Every row comes from one small tree of marks. The marks that hang from a mark follow it in brackets, in the order of their numbers. Every link used is in the known rows. Which tree was each row made from?
Known rows
z561[z921]: [-52.3  -6.8 -11.4   3.9   2.1 -19.1  -5.6 -21.7  16.8 -16.2  13.6  -6.4
  -5.1   3.9  -0.4   5.9   1.9  14.3  22.0  11.8 -22.9   6.3 -29.2  -3.1
  -9.3 -18.2]
z229[z744]: [-33.9 -13.0  -6.1  12.4 -11.8 -16.9  14.3 -51.6 -13.6  -3.4  -3.4 -18.1
 -10.1   5.8  -8.4  44.8 -36.7  36.8   9.4  10.0 -28.8 -17.0  13.2   3.0
   6.3 -20.8]
z17[z744[z229 z561 z721 z738]]: [ 14.1 -13.1   5.9  10.9 -33.3  -0.6   2.9  37.2 -12.9  19.3 -19.6   2.6
 -14.5 -20.2  15.2 -36.0   4.7  -5.4 -37.5 -21.5  -1.0  10.0   3.0  13.2
  -3.7  22.5]
z561[z744 z921]: [-55.2  -0.4 -26.0  25.4  -1.7 -22.3 -39.6 -17.4  15.3 -21.5  -4.1 -26.3
  18.0   9.9 -17.4  55.1  -4.8   9.0  42.4  -5.9  -7.5  11.8 -18.0 -13.2
 -29.3 -29.9]
z530[z921]: [-28.5 -23.4  15.5  17.3  17.1 -12.4  22.4 -27.8 -34.2   8.3  22.5  -1.4
  -9.4  14.5  18.5   5.4 -42.3  14.3  25.1  18.8 -23.3  -1.0 -17.4 -22.3
   7.0   3.8]
z738[z744[z229]]: [ 18.0 -31.5  -4.4  17.8  31.0   0.1   7.0 -17.6 -11.7   1.7 -11.1 -17.7
   3.0 -12.2  -4.6  32.7 -42.9  31.1  13.5  -3.6 -29.6 -19.0  21.9 -18.6
 -12.1 -29.7]
z229[z744[z561[z921[z17]] z721]]: [ 39.1   9.7 -13.2   2.9 -10.7  24.6 -17.2 -15.6  12.0 -12.3   9.3  42.0
  22.1  37.0  -8.8   5.8  14.0   5.2 -14.9  -2.1  17.1  -0.5 -19.2  30.9
  -3.4 -15.4]
z744[z229 z721]: [ 33.0 -13.6  24.2  27.3  -2.5 -20.6 -14.3   7.4   0.0  17.4  13.9   7.2
  -0.8 -42.4  20.9 -28.1 -18.5  23.7 -25.9  -1.5 -22.4  -1.9   4.5 -14.1
   1.1  -5.6]
z738[z744[z229 z561]]: [ 49.5 -37.0   5.7   7.1  21.7  26.0  11.5 -15.2  -5.8  10.5  -3.8  -3.3
  -5.7   1.1   4.0   7.9 -27.0   9.5  -2.3 -24.4  -8.0 -10.0   9.5   0.9
 -20.7 -28.7]
z530[z744[z738]]: [-52.0   7.6   6.0 -23.2  -4.6 -11.9  27.0  -8.3 -15.3  36.5 -12.7 -54.2
 -25.4  -4.6  -1.7  37.5  -5.6  12.6  16.9  -9.8   7.4   0.7  15.3   1.4
  27.6  29.1]
z530[z744[z738] z921[z188]]: [-42.0  11.3  20.1 -27.3  21.3  -3.3  52.8 -14.0 -37.2   8.7  -7.8 -11.4
  -7.2  16.3  12.6  33.2 -22.8 -17.3  34.5  29.4   9.8  -4.5  12.6 -10.1
  41.1  45.6]
z17[z744[z229 z721 z738]]: [-14.6  -9.2   2.0  21.0 -28.5 -25.5  -1.2  32.5 -20.5  11.6 -26.3 -13.8
  -6.5 -29.4   7.2  -9.5 -10.5  18.6 -25.7  -0.9 -17.0   3.5  13.1  -7.3
   8.5  18.6]
z229[z744[z561 z721 z738]]: [ 14.7   0.9  11.3 -10.3 -37.9   5.8  31.2 -22.4  -6.8  20.6 -20.7   8.4
 -19.4   2.7  15.8  -0.3  16.1   5.7  -8.2 -21.3   6.5   7.6   7.4  34.9
  15.5  18.7]
z530[z921[z17 z188]]: [  0.5   7.3   4.4  -2.1  34.6   6.8  18.8 -24.9 -14.9 -16.8  45.0  15.0
  11.5  22.1  -3.1 -19.0 -33.8   3.7   3.3  53.1   8.6 -23.3 -19.2 -20.4
  12.7   9.6]
z17[z744[z561[z921[z530]] z721]]: [-27.2  -4.6  -1.5  15.6 -23.3 -13.3 -29.2   4.4  12.3 -19.0  -0.6  17.8
  -4.3  11.0 -21.4 -32.1  19.2   0.6  -8.1 -31.6  -7.3   7.9 -10.3  18.7
 -10.8 -26.0]
z921[z188]: [-35.4  -5.4   3.5  -3.2   4.2 -30.8  24.4 -49.0  23.2  -2.8  21.6 -14.9
 -23.8 -21.4   2.3 -26.5 -15.0  13.6   1.3  18.6 -16.4 -21.0   1.8  10.1
  -3.2  -8.4]
z744[z229 z561[z921] z721 z738]: [ 46.9   4.7  17.2 -14.6  -9.1  14.1   0.6  47.9  11.9   7.6  -1.7  35.5
  -2.4 -14.2  39.9 -55.0  45.8 -27.8 -14.4  -4.0   6.4  31.1 -17.3   7.8
  -4.6  24.7]
z744[z229 z561 z721 z738]: [ 57.9  -6.9  29.8  -9.2 -15.7  11.6  19.6  30.5   0.5  38.1   0.4  16.3
 -19.5 -34.6  42.6 -66.8  24.4 -11.7 -33.2 -17.7   9.6  15.7  -0.3   8.0
   2.2  29.0]
z17[z744]: [-70.8 -25.6 -14.4  25.0 -25.7 -30.5  -3.1 -23.4  -7.8   2.8  -6.4 -38.1
 -23.1   1.6 -22.4  21.3 -37.1  35.3  -7.3  -7.0 -29.3 -11.5  -4.7   4.1
  -8.0 -15.6]
z17[z744[z229]]: [-30.3 -27.6  -8.3  32.5 -10.8 -25.0 -13.2  10.0 -20.9  -6.0  -5.7 -25.3
  -8.1 -15.0  -8.0  12.8 -48.2  25.5 -20.1   7.1 -38.4 -15.4   9.8 -19.5
  -8.9 -17.9]
z561[z744[z721 z738]]: [-32.3   6.9  -3.5  19.4 -31.6 -30.6  -5.7 -11.4   0.5  25.4 -23.2 -44.6
  -0.2 -26.5   0.9  20.2  15.3  17.0  16.3 -32.3  10.0  18.0  11.0   2.7
  -1.0  12.0]

Write each row's tree
[ 75.2 -30.8  12.6  19.1  11.9  17.2  -4.3  -4.2   4.4  18.1  -7.3  20.5
   4.2 -11.4  11.4  -8.3 -17.0  14.7  -7.6 -36.8   3.6  -4.4  10.8  13.5
 -17.0 -19.2]  z738[z744[z229 z561 z721]]
[-65.5  26.3 -29.3 -12.4   1.7 -20.9  -1.1 -13.7  23.7 -31.7 -19.8 -22.3
  10.5  -3.7  -6.8  29.5  26.8 -16.3  40.1  19.3   5.7  12.2  -2.5  -2.3
 -13.6  -0.4]  z561[z744[z738] z921[z188]]
[  1.9   8.4  -1.8 -15.4 -27.9  10.1  17.5 -11.6   2.2  -6.2 -24.3  26.3
   0.8  20.4  15.3   3.1  37.1  -4.8   9.5  -7.0   9.5  18.9  -4.5  35.2
   8.5  12.1]  z229[z744[z561[z921] z721 z738]]
[ 32.7   2.5 -16.0  -4.7   6.3  20.7  -8.4  11.0   9.9 -17.9  29.1  13.6
   4.2   3.6 -22.3 -36.3 -18.6 -13.7 -52.6  30.5  11.8 -30.7   1.3   1.0
 -14.5  -9.9]  z921[z17[z744[z229 z561]] z188]
[-30.1  22.2   7.5 -25.3  35.0  -8.5  -3.9  31.2 -14.3 -19.0  -6.5  -9.3
   5.4  -3.8 -13.8  16.3  15.3 -11.7  25.2  11.9 -21.5   4.8  24.9 -42.7
  23.3  -6.6]  z561[z921[z530[z744[z229 z738]]]]
[ 10.3   5.9  -2.7  28.6 -15.6 -23.4 -20.5  17.7 -10.4  20.0 -25.0 -27.8
  12.0 -41.4  13.6  16.6   0.8   2.8   0.0 -14.7  -0.3  15.4  22.8 -22.6
  -3.1  12.9]  z561[z744[z229 z721 z738]]
[ -9.3  -7.9  24.6 -27.1   7.7  26.0  41.9   1.4 -44.5  35.4  -0.8 -12.2
 -19.6  34.5  23.3  26.2 -14.4 -29.7  25.0  -6.4  24.3  10.0  -5.0  -2.4
  31.7  47.6]  z530[z744[z561 z738] z921]
[-17.2   3.6   6.5  -0.5 -26.5 -23.7  27.5 -25.8 -17.3  10.6 -29.6  -5.4
  -8.9  -9.2   8.5  19.8   3.8  28.9   2.8  -3.8  -9.4   2.9  21.5  19.6
  25.9  16.7]  z229[z744[z721 z738]]
[ 35.6 -29.4   6.4  13.7  -3.8  13.8   9.3 -36.0  16.7  26.0  -7.5   1.1
  -5.7   3.5   0.4  -3.5  -2.3  22.9   8.4 -51.9  11.1  -3.8  -4.9  35.0
 -14.4 -19.7]  z738[z744[z561 z721]]
[ 12.8  -1.2   2.8 -27.0   6.3  24.4  16.9  35.6   4.5  -0.2   2.5  15.4
 -12.3  -3.0  33.8 -38.0  28.8 -32.4  -5.0  11.9  -4.8  20.6 -15.8  -7.1
  -9.1  16.2]  z744[z229 z561[z921] z738]
[ 46.5   5.9  -2.1 -11.0  29.3  43.0 -31.5  32.8   2.1   6.1  28.4  15.4
  14.8  22.0 -10.1  18.4  -2.8 -23.1 -12.8  10.3  23.0  -2.1 -11.7 -12.5
  -4.2  -3.0]  z530[z744[z229 z561[z921[z17]]]]
[  9.8  11.3 -16.4 -25.7  15.2  28.5  -1.2 -15.8  40.6 -23.5  45.5  27.4
   2.1  22.8  -8.3 -48.0  23.1 -17.4  -9.6  26.4  25.4  -4.8 -39.6  23.2
 -16.1 -12.2]  z744[z561[z921[z17 z188]]]
[ 38.6  20.3 -22.3  40.1  17.3   2.0 -75.0  35.5  13.0 -20.0   8.7  12.0
  57.4   2.5 -18.0  28.1   2.4   0.6  -3.0  11.0  15.3   7.1 -14.2 -33.2
 -23.4 -19.9]  z561[z744[z229 z721] z921[z17]]
[ -2.2  14.3 -12.5  20.3  -4.4 -14.7 -35.2  37.2   3.8 -12.8 -27.9  -3.1
  29.6 -20.1  13.0  28.6  23.2 -10.7  20.9  -1.7   0.0  29.1   0.4 -25.6
 -11.7   7.7]  z561[z744[z229 z721 z738] z921]
[ 82.1   2.2   3.9   7.8  11.5  31.9 -37.3  42.6  24.1  -3.2  37.1  52.5
  23.5   2.2  16.3 -53.3  24.9 -14.7 -33.4   7.6  17.7   5.9 -33.2  -0.1
 -15.6  -4.1]  z744[z229 z561[z921[z17]] z721]
[ 23.3 -16.1  11.8  14.0 -30.8  -1.1   9.3 -36.8   3.7  15.3  -1.9  21.0
 -12.1   5.7  10.1   0.1  -8.2  12.8 -12.9 -25.5   1.9  -1.9   2.7  36.0
   2.6 -10.5]  z229[z744[z561 z721]]
[-11.5  17.7   6.5 -19.9  29.5  26.4  25.6   6.5 -53.1  22.2   8.9 -22.4
  10.3  39.9  -3.7  45.0 -23.0  -2.3  19.4  25.4  29.3  -2.0  -5.3 -26.8
  45.8  44.3]  z530[z744[z738] z921[z17]]
[-60.8  16.8 -41.9 -10.1  -3.9   4.9 -11.1  15.0   0.0 -24.8  -1.4 -18.1
  12.6  29.7 -31.8  10.9  14.1  15.3   2.9  25.6   0.2   2.1 -30.5  -4.2
  -1.7   6.4]  z561[z921[z17[z744[z738]]]]
[ 65.3 -23.3   3.3  14.2  21.4  22.6 -15.1   9.0  15.6  -7.0  -8.2  39.2
  20.6   6.1  10.6  -1.7   6.4  -1.2   9.5 -28.0  -0.7   6.9  -9.8   9.3
 -22.6 -24.2]  z738[z744[z229 z561[z921] z721]]
[-38.4  31.2 -42.9  -3.5   4.0   7.3 -28.3   7.3   7.0 -15.9  -6.2 -34.4
  27.1  19.8 -26.7  40.8  24.0  -4.1  28.7  12.2  22.6  12.7 -19.6 -18.3
 -11.6   0.7]  z561[z744[z738] z921[z17]]
[ 13.5  11.1 -23.6 -19.0   6.3  28.7   2.0 -31.7  19.8 -38.9  19.5  35.3
  10.9  40.8 -16.4   5.0   8.3 -12.7  -3.5  32.3   9.8 -14.3 -13.9  21.7
  -7.7 -17.8]  z229[z744[z561[z921[z17 z188]]]]
[-35.9  19.1  24.2 -20.9  24.8 -29.2  13.1 -35.2   4.0 -10.8  15.4 -21.1
 -12.8 -25.3 -35.0  -2.7 -11.6   4.4  14.0   6.0  -9.9 -23.6  43.9 -14.6
  25.7 -17.9]  z921[z188 z530[z744]]
[  1.8   8.6  27.8 -25.0  38.5   3.8  40.1  21.2 -48.0   1.1 -11.7   4.9
   4.4   1.0  26.6  24.6 -35.0 -29.4  17.0  46.6   0.7  -7.3  27.0 -36.3
  38.1  47.4]  z530[z744[z229 z738] z921[z188]]
[-74.1  28.6 -16.6  -5.0   5.7 -22.2 -18.7  -3.8   2.6 -29.5 -19.9 -33.9
   9.0   0.9 -29.0  30.0  29.4  -6.0  49.9  -8.1 -10.6  17.1  12.9 -36.5
  -6.7 -20.8]  z561[z744[z738] z921[z530]]
[ 11.4   0.7 -11.2  45.5   1.8 -20.4 -60.7  20.9  12.7 -17.0  -9.2   6.7
  40.5 -15.1   3.4  34.8   1.6  -1.8  16.2  -5.9  -7.8  14.5  -9.1 -24.4
 -26.4 -23.8]  z561[z744[z229 z721] z921]
[ 16.6   2.9  -2.2  -2.7 -12.6   1.3   2.8 -31.1  26.7 -27.2  -2.7  50.2
   7.0  20.1   4.5  -5.5  13.8  -8.0   1.6   3.8   5.1  -3.5  -4.2  41.7
  -5.2 -11.1]  z229[z744[z561[z921[z188]] z721]]
[ 12.7  -7.8  -2.5   7.3 -19.9   3.5  -7.1 -21.8  10.2 -12.3  -6.1  35.9
   4.7  23.9   9.3   9.2  10.8   2.2   4.5 -12.3   0.4   6.7 -12.9  33.2
  -5.3 -16.4]  z229[z744[z561[z921] z721]]
[ -7.8  44.2   9.8 -27.9  36.6  -1.4  -2.9 -22.3   9.0  -9.5  38.9 -14.6
   6.2  -3.4 -56.2 -10.5  -6.6   6.1  -6.7  24.7  12.7 -36.5  35.1 -19.5
  27.4 -14.2]  z921[z17 z188 z530[z744]]
[ 22.3  -4.2  15.5 -29.7   1.0  22.2  21.8  25.1 -17.9  38.5  -6.3 -21.9
 -22.0  -8.6  18.6   5.9  -0.5 -23.9 -10.7 -11.1  15.5   2.3  13.9  -3.3
  14.9  31.4]  z530[z744[z229 z561 z738]]
[-50.0  31.7 -21.4  -8.8  26.3 -13.0 -27.3  -5.3  16.5 -63.6  20.5  11.6
  22.1  16.8 -59.7 -21.7  11.0   4.9  -2.2  37.9 -10.6 -21.2  -3.1 -18.2
  -2.3 -35.7]  z561[z921[z17[z744] z188 z530]]
[ 27.7 -10.8  16.9 -22.0  -2.5  17.6  32.6  19.1  -2.8  24.9   7.0  -7.5
 -32.8 -20.4  32.5 -47.3   7.8 -17.6 -22.0   0.8  -3.4   7.7   2.7  -4.4
  -2.7  21.7]  z744[z229 z561 z738]
[ 17.3  43.5  18.7 -15.9  28.7  -7.3 -13.6 -14.8  17.3  -3.1  33.7   2.8
  18.2 -14.1 -50.0 -22.7   7.5   8.6 -16.4  10.3  26.7 -32.3  36.9 -11.2
  32.4  -7.6]  z921[z17 z188 z530[z744[z721]]]
[ 30.5  -5.7  24.3  20.0   2.3 -14.2 -20.5  19.2  -8.7  39.2  -0.1  -7.0
   3.7 -28.7   8.1  24.4 -24.7  13.2 -13.1 -11.8  -0.4  -8.9  19.1 -10.7
  16.6   7.0]  z530[z744[z229 z721]]
[ 36.6 -17.8  19.3  -8.2   7.0  15.5  -4.2  11.6  -7.8  34.8  11.6 -10.7
 -18.0  -0.4   8.5  14.8 -26.8 -14.0 -13.5 -16.0   4.0  -6.8   9.5  -4.3
   2.1   5.6]  z530[z744[z229 z561]]
[ 39.3 -26.0  -7.7   4.5  31.1  29.3  -2.3   1.1   7.4 -14.4  -7.2  17.9
   8.9  14.5   7.5  13.6  -8.6  -5.7  17.2 -13.6 -12.8  -2.6  -9.5  -3.4
 -28.7 -34.3]  z738[z744[z229 z561[z921]]]
[ 22.1   9.3   4.6 -40.7  13.1  19.4  30.9  29.2  20.0 -18.8   4.9  28.2
 -13.0 -13.9  31.4 -51.3  32.8 -46.2  -7.1  27.4   1.2  11.9  -7.4   1.3
  -9.3  17.9]  z744[z229 z561[z921[z188]] z738]
[ -2.7 -23.2   1.6  45.7 -23.8 -31.8 -25.6  20.5 -15.0   6.1  -9.9  -5.6
   1.7 -28.7  -0.5  -0.7 -29.7  29.0 -30.8  -5.5 -29.2 -10.6   7.8  -9.7
  -6.8  -9.5]  z17[z744[z229 z721]]
[-47.2  42.4 -12.8 -25.4  11.8 -12.4  14.3  -8.1   0.8 -29.5  10.2 -21.7
  -2.1  -4.9 -54.7 -42.4   9.4   8.9 -18.0  29.5  -2.9 -26.7  29.8 -12.2
  20.1  -3.1]  z921[z17[z744[z738]] z188 z530]
[-26.2  -1.0  -4.8 -32.4 -12.3  16.5  29.3  -0.5  14.7   6.3   5.1  -3.1
 -28.4  14.4  20.4 -33.6  42.6 -19.8  14.1  -4.7   4.8  26.9 -32.4  20.5
  -4.2  16.6]  z744[z561[z921] z738]
[-10.8 -17.2  -6.7  -6.6 -25.0   9.0  14.1  28.3 -18.6  14.1 -16.6 -18.1
 -29.5  -7.9   7.5 -15.8  -7.4  -9.6 -26.6  -6.4 -13.9   2.6   5.5  -1.7
 -10.7  13.6]  z17[z744[z229 z561 z738]]
[-13.6  -4.3  -0.9 -23.7 -25.1  10.2  46.0 -32.1 -13.2  10.9 -15.2 -13.1
 -28.8  11.7   9.7   8.0   1.3   0.6   0.3  -6.8   2.1  -1.4   7.0  24.6
   8.5   9.6]  z229[z744[z561 z738]]
[-12.4 -28.6   1.7  29.6 -44.0 -11.4 -13.6  -9.3   5.6  19.4  -5.8  -0.3
 -19.9  -2.1  -4.4 -22.7  -7.6  17.6 -26.0 -40.1  -1.4   1.4 -13.9  37.7
 -13.9  -5.6]  z17[z744[z561 z721]]
[ 50.7  -6.2  19.7   1.9   3.4  15.5 -29.1  34.5   9.7  12.5   3.6  27.3
  11.5   0.0  15.4   8.3   8.2 -20.6  -6.6 -17.3  16.0  11.1  -6.7   5.1
   0.6   4.7]  z530[z744[z229 z561[z921] z721]]
[-26.5  14.8 -18.3  26.3  -4.4 -34.2 -38.5 -18.6  36.1 -30.7  -7.1   7.5
  29.9 -10.9  -8.9  22.1  14.1  -5.9  28.3  -1.4   8.3   9.6  -8.7   6.7
 -27.2 -20.1]  z561[z744[z721] z921[z188]]
[-25.3 -12.6  -2.5   5.4 -50.1  -7.9  15.2   6.2  -2.3  24.9 -18.6 -12.1
 -29.0  -4.3   5.9 -27.7  19.6   5.8 -20.7 -34.6  10.5  12.3  -7.3  36.7
   1.5  26.5]  z17[z744[z561 z721 z738]]
